Known rows, with every way that one mark hangs from another
[J_31 J_676 J_903]: [ 12.7   7.4 -14.8  26.5  24.8 -14.8 -29.6  10.4 -19.3  -7.3   0.4   9.7
 -18.7 -11.2  11.8   8.4 -15.5 -30.4   1.5  32.6  -5.2  13.5  16.0 -25.9
  28.3 -22.3  -6.3]
[J_903 J_468]: [-20.6  -5.2  11.8  14.9 -15.1  -1.4  22.7  11.9 -57.5 -11.0  27.4 -16.5
  28.6  17.7  18.4  30.1   1.5   1.0  15.8  23.7 -18.3 -21.7  -0.2 -40.9
   0.3 -22.4  21.6]
[J_615 [J_31 [J_676 J_557] J_903] J_468]: [ 13.8   8.5   6.1  -3.7  -6.7 -10.0 -33.7  -7.6  12.4  19.1 -39.9  34.2
  -9.9 -18.9 -31.4  -6.3   9.4 -27.7  -6.5 -61.6  -1.8 -32.8 -13.0  12.9
  19.5   5.7 -24.2]
[J_133 [J_468 J_615]]: [-14.9  -1.7  16.3 -15.1  14.0  -7.6  29.0  -4.1 -21.4 -20.8  22.1 -22.5
  -3.2   6.2  27.4   4.0  11.5   7.4  -7.6  25.3 -14.5  -1.9  -8.8 -33.2
 -34.4 -14.1 -12.5]
[J_468 J_615]: [-28.6   6.0  16.9  -2.1  12.3   2.8  39.3  10.8 -21.8  -8.3 -15.2 -27.5
 -20.5  21.7  28.1  11.9  13.6   2.5 -15.4  -0.6 -13.5   9.0   1.9 -29.6
 -39.0  -5.3  20.1]
[J_468 [J_615 [J_31 J_903]]]: [  3.7  18.8  23.3  -5.4  23.0   8.0   7.9  -7.1   3.4  17.9 -26.8 -13.7
 -11.2  14.9  -1.8   6.5  -9.8 -18.5 -18.5 -26.5 -31.4   8.6 -20.8  11.3
 -16.3   9.1  13.5]
[J_615 J_468]: [-27.1  -5.8  20.1  -1.9   2.1 -15.2  18.7   5.4 -49.7 -15.9   1.6  -5.7
   7.0   9.5  12.3  16.5  19.8 -18.4  -4.0 -17.7  -9.9 -34.2   4.3 -36.7
 -20.6 -13.9  -3.2]
[J_676 J_31]: [-32.4   6.2  -4.6  29.5  17.4  -3.8  19.1 -13.5 -49.6  -2.2  -2.4 -14.3
  25.2  18.3  30.2  21.3  21.3   5.0 -26.3  18.1  21.2  -8.1  17.4 -37.3
 -17.0  10.7  11.7]
[J_557 [J_676 [J_468 [J_615 [J_31 J_903]]]]]: [ -2.2  12.4  -5.8 -31.4 -12.4  20.0  -7.0   7.2  23.5   2.2 -15.5  -4.4
  15.3  11.3 -21.0 -19.5   4.9   5.3 -14.9 -38.0 -12.7  -6.5 -11.3  55.8
 -21.8  39.3  23.0]
[J_346 J_133]: [-39.6  -1.5  18.8  33.3   3.2 -15.6  36.5   2.0 -17.0   7.3  27.5  10.0
  -5.7  40.4  33.1  33.3 -10.2   5.2   0.1   2.4   6.2   0.8  41.9 -29.0
   9.1   1.2  22.8]
[J_133 J_468]: [-18.3  -6.4  13.4   4.3  15.9 -12.2  14.8 -10.7 -45.5 -17.0  46.1  -3.5
  16.5   1.3  38.1  19.5  11.9   5.9   5.1  52.8  -5.3 -20.8   6.4 -47.4
  -4.9 -20.6 -16.2]
[J_557 J_676]: [-44.3  -2.0  -7.2   7.8   4.7   0.3   8.6  21.4 -27.3 -14.2  10.1  -5.0
  19.7  15.2  41.4  26.5   4.1  -5.9 -14.5  19.3   1.2 -22.2  17.7 -18.7
 -16.6   8.2  12.5]
[J_133 J_31]: [-16.3  -8.2  18.0   7.4  24.6   5.0  30.9  -6.4 -25.8   0.8  17.3  -4.4
   6.7   1.9  35.9  28.9  -1.4 -12.3  -6.6  35.2  16.8  -7.0  11.3 -20.7
   0.9   4.8  -3.4]
[J_903 [J_31 J_676]]: [ -8.7 -17.0 -15.4  23.4   6.5  -6.5  -9.7  21.5 -46.5 -13.7   1.4  17.4
  46.2  -3.8  18.4  17.1  -1.0 -38.4 -16.8  36.3   0.2   4.5  13.0 -28.8
   4.4  -2.8  -1.6]
[J_557 [J_676 [J_31 J_903]]]: [-16.3  21.0 -31.3  28.3  12.4  -4.7 -21.3  -8.0 -30.1  -2.8  -6.6  -3.0
  29.7   6.5  25.2   9.6 -10.0   8.5 -40.3  34.3   8.4  -8.2  18.4  -4.2
  10.3  21.4   4.6]
[J_468 [J_615 [J_31 [J_676 J_557] J_903]]]: [ 19.0  16.0   2.3  -0.4   7.0   8.3 -17.8  -7.0  48.7  28.6 -51.8   7.7
 -39.6  -8.1 -20.5 -13.7  -1.6 -15.7  -8.8 -41.5  -6.6  15.1 -13.8  19.3
   0.4  14.5  -4.7]
[J_31 [J_676 J_468 J_557]]: [-14.2  -1.9  -7.7  -2.6 -28.6   4.0 -10.7  10.1  -3.9   5.8  -6.4   5.1
 -21.6 -15.2  -3.4  -4.0  53.5   9.4  12.9  -4.9  30.5 -19.7  27.0 -15.4
   6.6  -1.0   8.3]
[J_557 [J_676 J_31 [J_468 J_615]]]: [-31.2   7.9 -30.3 -17.0 -19.5  17.2  14.3  11.5  -9.6 -17.7 -13.1 -26.8
  29.1  19.4   3.0 -22.8  24.9  37.5 -31.4 -18.9  28.5 -11.2   8.1  16.0
 -51.0  39.9  16.9]
[J_31 [J_676 [J_468 J_615]]]: [ -9.0  -6.8  -9.9 -20.7 -10.4   7.2   2.7  29.1   2.8 -19.0  -8.2 -10.4
 -18.5   2.2  -7.1 -22.7  24.7  13.8   7.1 -13.8   8.9  12.4   6.9 -12.9
 -31.3  -3.5  10.5]
[J_468 [J_615 [J_31 J_676 J_903]]]: [ 25.6   8.1   0.5  -1.1  29.6   7.3 -18.3   9.0  22.9   9.0 -31.2   8.2
 -20.7   2.7 -11.6 -14.4 -25.7 -30.6  -5.5 -34.5 -23.8  17.6 -15.1  15.9
  -8.7   5.4  -0.7]
[J_133 [J_468 [J_615 [J_31 [J_676 J_557] J_903]]]]: [ 35.0   5.9  -0.6 -15.0  12.1  -0.4 -27.2 -22.4  42.4  14.9 -21.3  10.4
 -23.7 -21.3 -15.8 -16.6   0.5  -3.2   3.9 -17.7 -12.6   1.4 -25.4  19.4
   7.3  -0.8 -34.8]
[J_346 [J_133 J_31 [J_468 J_615]]]: [-10.0 -15.5  17.9 -11.9  21.2  -0.1  47.1 -20.0  32.3  -6.6  45.6   4.7
  -0.1  11.1  25.4   5.8 -30.1  25.9   5.8  22.8  15.9  10.9   9.1  10.9
 -10.4   1.9 -23.4]

Rows
[  6.2  15.1  12.0   0.9  -6.3  -3.3   6.9   5.9 -20.2  -9.3  -2.6 -35.7
  -9.1  10.9   1.8  14.6 -20.4  11.4   0.9  21.0 -34.4   9.2 -17.0 -11.4
  -6.4 -23.4  23.0]
[J_31 [J_903 [J_468 J_615]]]
[ 33.9   3.4  -7.5  -6.5  -8.1   6.2 -14.7  -3.2  39.1   7.2 -18.3 -12.7
 -27.8 -30.3 -15.9 -11.7 -19.9   5.5  10.2  13.6   5.4  14.4 -19.2  24.3
  25.7  -9.3  -7.1]
[J_133 [J_31 [J_676 J_557] [J_903 [J_468 J_615]]]]
[ -7.1 -21.8  -9.4   4.3  -6.1   4.3   8.1   7.9  24.9  -2.9  50.2  33.0
   1.0   0.1  -7.2  -4.0 -11.6  12.3  18.6  -0.3  46.4   5.1  43.1  23.5
  26.6  10.2   0.6]
[J_346 [J_133 [J_31 [J_676 J_468]]]]
[ 13.1 -16.6  -8.5 -29.8  11.7   0.6   5.1 -15.2  38.3  -7.2   1.6  -6.0
 -31.5 -36.5  11.8 -10.2   6.5  18.6   8.6  18.9  30.2  -3.6  -9.0   9.2
  -7.2  -2.8 -49.3]
[J_133 [J_31 [J_676 J_557]] [J_468 J_615]]
[ 21.0   6.3  -7.7   8.7 -20.0   3.2 -34.0  -1.9   7.0  22.8 -13.9  16.4
   8.9 -13.4 -29.2   3.3  -6.1 -11.0  23.1 -18.2 -15.2 -16.7 -15.5   8.9
  41.1  -6.0   6.1]
[J_615 [J_31 [J_676 J_557] [J_903 J_468]]]
[ 28.3  -3.0  -2.9   1.4  21.5 -10.7 -12.4 -13.3  53.9   4.9  27.4  30.4
  -5.2   3.2 -18.4 -18.5 -50.0  -7.0  10.5 -21.6 -16.9  21.9  -9.8  30.3
  14.7  -3.2 -24.0]
[J_346 [J_133 [J_468 [J_615 [J_31 J_676 J_903]]]]]
[ 12.5  15.4  -3.4  -1.7 -15.9   6.3 -34.1 -11.2  18.1  28.6 -18.7  27.0
 -14.8 -17.5 -34.2 -12.1  32.3  -2.3  11.6 -33.6  10.4 -10.7   8.5  23.0
  30.7  13.7   6.8]
[J_615 [J_31 [J_676 J_468 J_557] J_903]]
[-21.9   5.1  25.3 -30.3 -28.6  24.3  28.6 -10.5  18.7  28.3 -34.8 -17.5
 -13.7  16.2 -15.5 -12.1  52.1  23.7  -3.6 -53.8   7.7 -14.1  -4.3  25.2
 -33.0  33.9  28.7]
[J_676 [J_468 [J_615 J_31]] J_557]
[ 29.6   2.5  11.9 -16.5  34.8  -3.3   5.0 -30.9   6.7 -12.8  26.7 -12.4
 -11.1 -20.5  17.9  -2.8 -23.6   5.5  -9.3  48.3  -8.2  14.8 -15.0   0.3
  -5.2  -9.0 -28.2]
[J_133 [J_31 J_903] [J_468 J_615]]
[  8.0  -3.4  -7.8  32.6  25.7 -13.8 -12.4  -6.1  33.4   5.6  25.1  34.5
 -17.7  -7.6   7.8  11.0 -53.0 -17.7   3.7  23.7  21.2  23.8  35.7  19.0
  49.3   2.4 -10.2]
[J_346 [J_133 [J_31 J_676 J_903]]]
[ 33.0  -2.9 -10.7   7.4  16.8  -8.9 -36.9 -32.1  20.5   4.5  25.4  23.8
 -16.4 -52.8   7.6   5.8  -8.9  -2.3   9.2  52.0  23.4  -1.2   4.1  -2.2
  46.3 -12.3 -48.0]
[J_133 [J_31 [J_676 J_557] J_903] J_468]
[ -2.8 -13.3 -18.7 -10.9 -15.0   4.3  -1.5  28.6 -16.8 -21.6 -19.0  -3.5
  29.0  -1.7 -13.1 -23.0  23.5  -4.1 -11.8   4.4   5.2  13.0   3.7   8.2
 -23.7   2.3   8.7]
[J_903 [J_31 [J_676 [J_468 J_615]]]]
[  5.4 -19.0 -15.1   0.7 -15.5   1.1   2.6  40.4 -30.8 -23.8  -8.9  -9.2
  50.8   6.2  -4.9  -6.0 -17.5 -14.1  -2.5  15.1 -19.1  11.4 -17.7 -10.0
 -16.1 -16.2   6.6]
[J_903 [J_31 J_676] [J_468 J_615]]
[ 24.1  -2.7  -8.5  15.4   3.0   2.0 -31.3  13.0 -21.3   1.5  14.5  22.2
  27.1  -1.8 -24.4  -1.3 -27.9 -19.4  24.0  -6.6 -33.3 -10.8 -21.9   3.5
  33.7 -11.5   6.9]
[J_615 [J_31 J_676 [J_903 J_468]]]
[  5.8 -14.5  -0.1 -20.6  -1.5  19.2   7.0  30.9   2.3 -10.0  -5.5  -4.1
  21.5  14.6 -24.2 -12.3 -16.3  -4.1  21.2 -37.9 -24.6  -3.8 -34.7   8.6
 -19.8   0.5   4.8]
[J_903 [J_468 [J_615 [J_31 J_676]]]]
[  3.2  26.7  20.7 -20.9 -16.3  15.5  -1.4 -24.1  27.5  33.0 -40.4 -13.3
 -24.4   0.2 -25.9 -10.9  37.2  12.3  -9.9 -46.7  -2.3  -1.0  -6.6  39.0
  -6.2  23.2  30.1]
[J_676 [J_468 [J_615 [J_31 J_903]]] J_557]
[-11.8 -10.3 -16.0   7.0 -37.4  -1.8 -15.1   6.6 -23.5   4.2 -10.8  12.5
  29.6 -13.7  -6.7  -4.7  49.2  -5.9  -0.8  19.5  30.5 -10.5  22.0  -6.0
  15.1   3.9   4.6]
[J_903 [J_31 [J_676 J_468 J_557]]]
[ -7.9  -0.5  -6.3 -19.9 -29.4  12.5   1.6  14.5  20.2  -0.5 -37.8 -19.5
 -44.3 -10.4 -10.9 -21.7  49.3  23.4   7.1 -27.0  23.3   0.9   6.9   1.4
 -22.0   5.2  10.5]
[J_31 [J_676 [J_468 J_615] J_557]]
[-22.1  -5.5  19.9  -3.5   4.8 -14.0  37.9  -7.3  16.3  -9.8  39.6   1.1
  -6.7  27.7  27.1  12.9 -15.8  21.5   4.8  12.8  -4.9   9.9  11.3 -15.0
 -23.1  -5.7 -10.9]
[J_346 [J_133 [J_468 J_615]]]
[ 22.0  13.4  -7.8   0.8 -22.0  -1.4 -23.1   7.0  19.6   1.0 -27.9 -18.4
 -35.2 -13.9 -14.4 -10.1  -4.0  10.6  14.3  -0.7 -15.9   8.9 -12.7   0.6
  12.2 -21.2   5.8]
[J_31 [J_676 J_557] [J_903 [J_468 J_615]]]
[ 13.1 -30.7 -13.7  -4.5  32.3  -4.6  -4.3  -2.8  -9.5 -19.2  47.8  19.2
  16.2 -26.9  23.0   1.8  -9.8   0.1  22.5  59.8  23.9  -9.9   0.3 -18.7
  12.4 -11.0 -46.4]
[J_133 [J_31 J_676] J_468]
[ -8.0  -6.7  19.4 -18.8  -7.9  21.4  35.8  12.6 -18.4   1.0  -1.1 -24.8
  26.7  35.0  -9.1   3.6  -3.4  -0.6   8.4 -34.3 -34.1 -14.7 -28.9   2.4
 -31.8   6.0  27.4]
[J_903 [J_468 [J_615 J_31]]]
[ 31.0  -6.8 -10.1   0.5  30.1 -18.2  -7.9 -16.1  58.4  -7.0  38.1  25.5
 -22.7 -22.8   1.6 -13.2 -63.6   2.3   7.7  24.2   9.2  33.4   7.9  28.9
  21.8  -8.2 -38.4]
[J_346 [J_133 [J_31 J_676 J_903] [J_468 J_615]]]
[ 13.8   2.2  16.8   7.0  -1.9   2.0  20.1 -12.6  29.7   4.0  24.4  -9.8
  -3.3  20.3  -8.8  10.2 -59.3  13.0   8.1   9.5  -8.5  26.7   1.9  38.6
  18.5  -8.5  14.7]
[J_346 [J_133 [J_31 [J_903 [J_468 J_615]]]]]
[  3.6   7.1  23.0  -3.8  12.2  -9.6  -5.1 -15.6 -27.3   6.7   0.8  24.5
  16.1   8.9 -15.3   4.3   2.0 -30.8 -12.5 -41.9 -28.7 -28.8 -14.9  -1.3
  -2.0   1.0  -1.5]
[J_615 [J_31 J_903] J_468]
[-16.6  -0.9  19.8 -30.9 -10.0  25.3  29.0  10.1  -2.5   6.3  -6.1 -10.1
  12.3  22.6 -15.2 -12.7  30.6   6.6  -2.0 -44.6  -4.0  -5.9  -8.4  14.1
 -42.8  24.5  26.6]
[J_676 [J_468 [J_615 J_31]]]
[  2.7  -4.8   2.5 -19.4 -24.3  15.0   5.1  16.6  20.9  12.6 -37.2  -9.4
  -0.4   4.4 -26.0 -11.8   6.3   7.9  17.1 -52.3  -5.2 -13.5 -31.6  15.3
 -16.1   6.0   8.4]
[J_903 [J_468 [J_615 [J_31 [J_676 J_557]]]]]
[-11.2  31.5   1.4  37.6   0.4  -4.9 -15.2 -41.0 -20.2  22.6 -26.6 -16.3
 -13.6  -4.0  17.9  18.6  23.5   6.0 -35.3  24.2  22.4   2.9  19.9 -19.1
  20.5  12.3   8.8]
[J_676 [J_31 J_903] J_557]
[ 19.3   5.3 -16.6  26.6  -2.7 -11.3 -32.6  17.8 -28.0 -15.4  22.9   3.3
   5.6  -6.2  -1.1   7.5 -23.4  -6.6  22.3  28.8 -28.0   1.9  -1.8 -25.2
  37.3 -35.6   6.4]
[J_31 J_676 [J_903 J_468]]
[ 10.4  10.5 -16.2  14.6  -0.5  -4.1 -35.9   6.4 -19.9 -11.1  14.1  13.2
 -18.5 -16.5 -10.3 -10.9   7.6   0.1  10.2  14.5   3.8   4.3  23.7 -11.3
  28.0 -15.6  11.4]
[J_31 [J_676 J_468] J_903]
[  1.2 -12.8 -16.4  -1.9 -36.4   5.3  -0.8  20.3  -6.8  -8.6 -33.0 -13.8
  27.7  -6.8 -12.6  -3.1   7.5   1.2  -2.8   5.3  -4.6   3.0 -17.6  -1.1
 -12.7  -7.1   7.5]
[J_903 [J_31 [J_676 J_557]] [J_468 J_615]]
[  9.5 -24.0  -8.2 -10.8  19.8  -8.6  16.1  -1.3  51.1 -13.9  40.2  17.3
 -10.6  -4.6   9.4 -16.0 -41.1  13.4  14.6  16.0  24.6  15.9   7.2  15.9
   4.0  -5.1 -38.4]
[J_346 [J_133 [J_31 J_676] [J_468 J_615]]]
[ -5.7  27.0  -6.6  19.6 -24.6  -0.9 -18.8 -36.1 -19.6  19.9 -10.5  -8.3
  -2.2  -7.6  -6.0   6.3  53.8  26.8 -23.6  12.0  36.1  -7.0  25.2  -2.4
  20.6  22.2  17.7]
[J_676 [J_31 J_903] J_468 J_557]
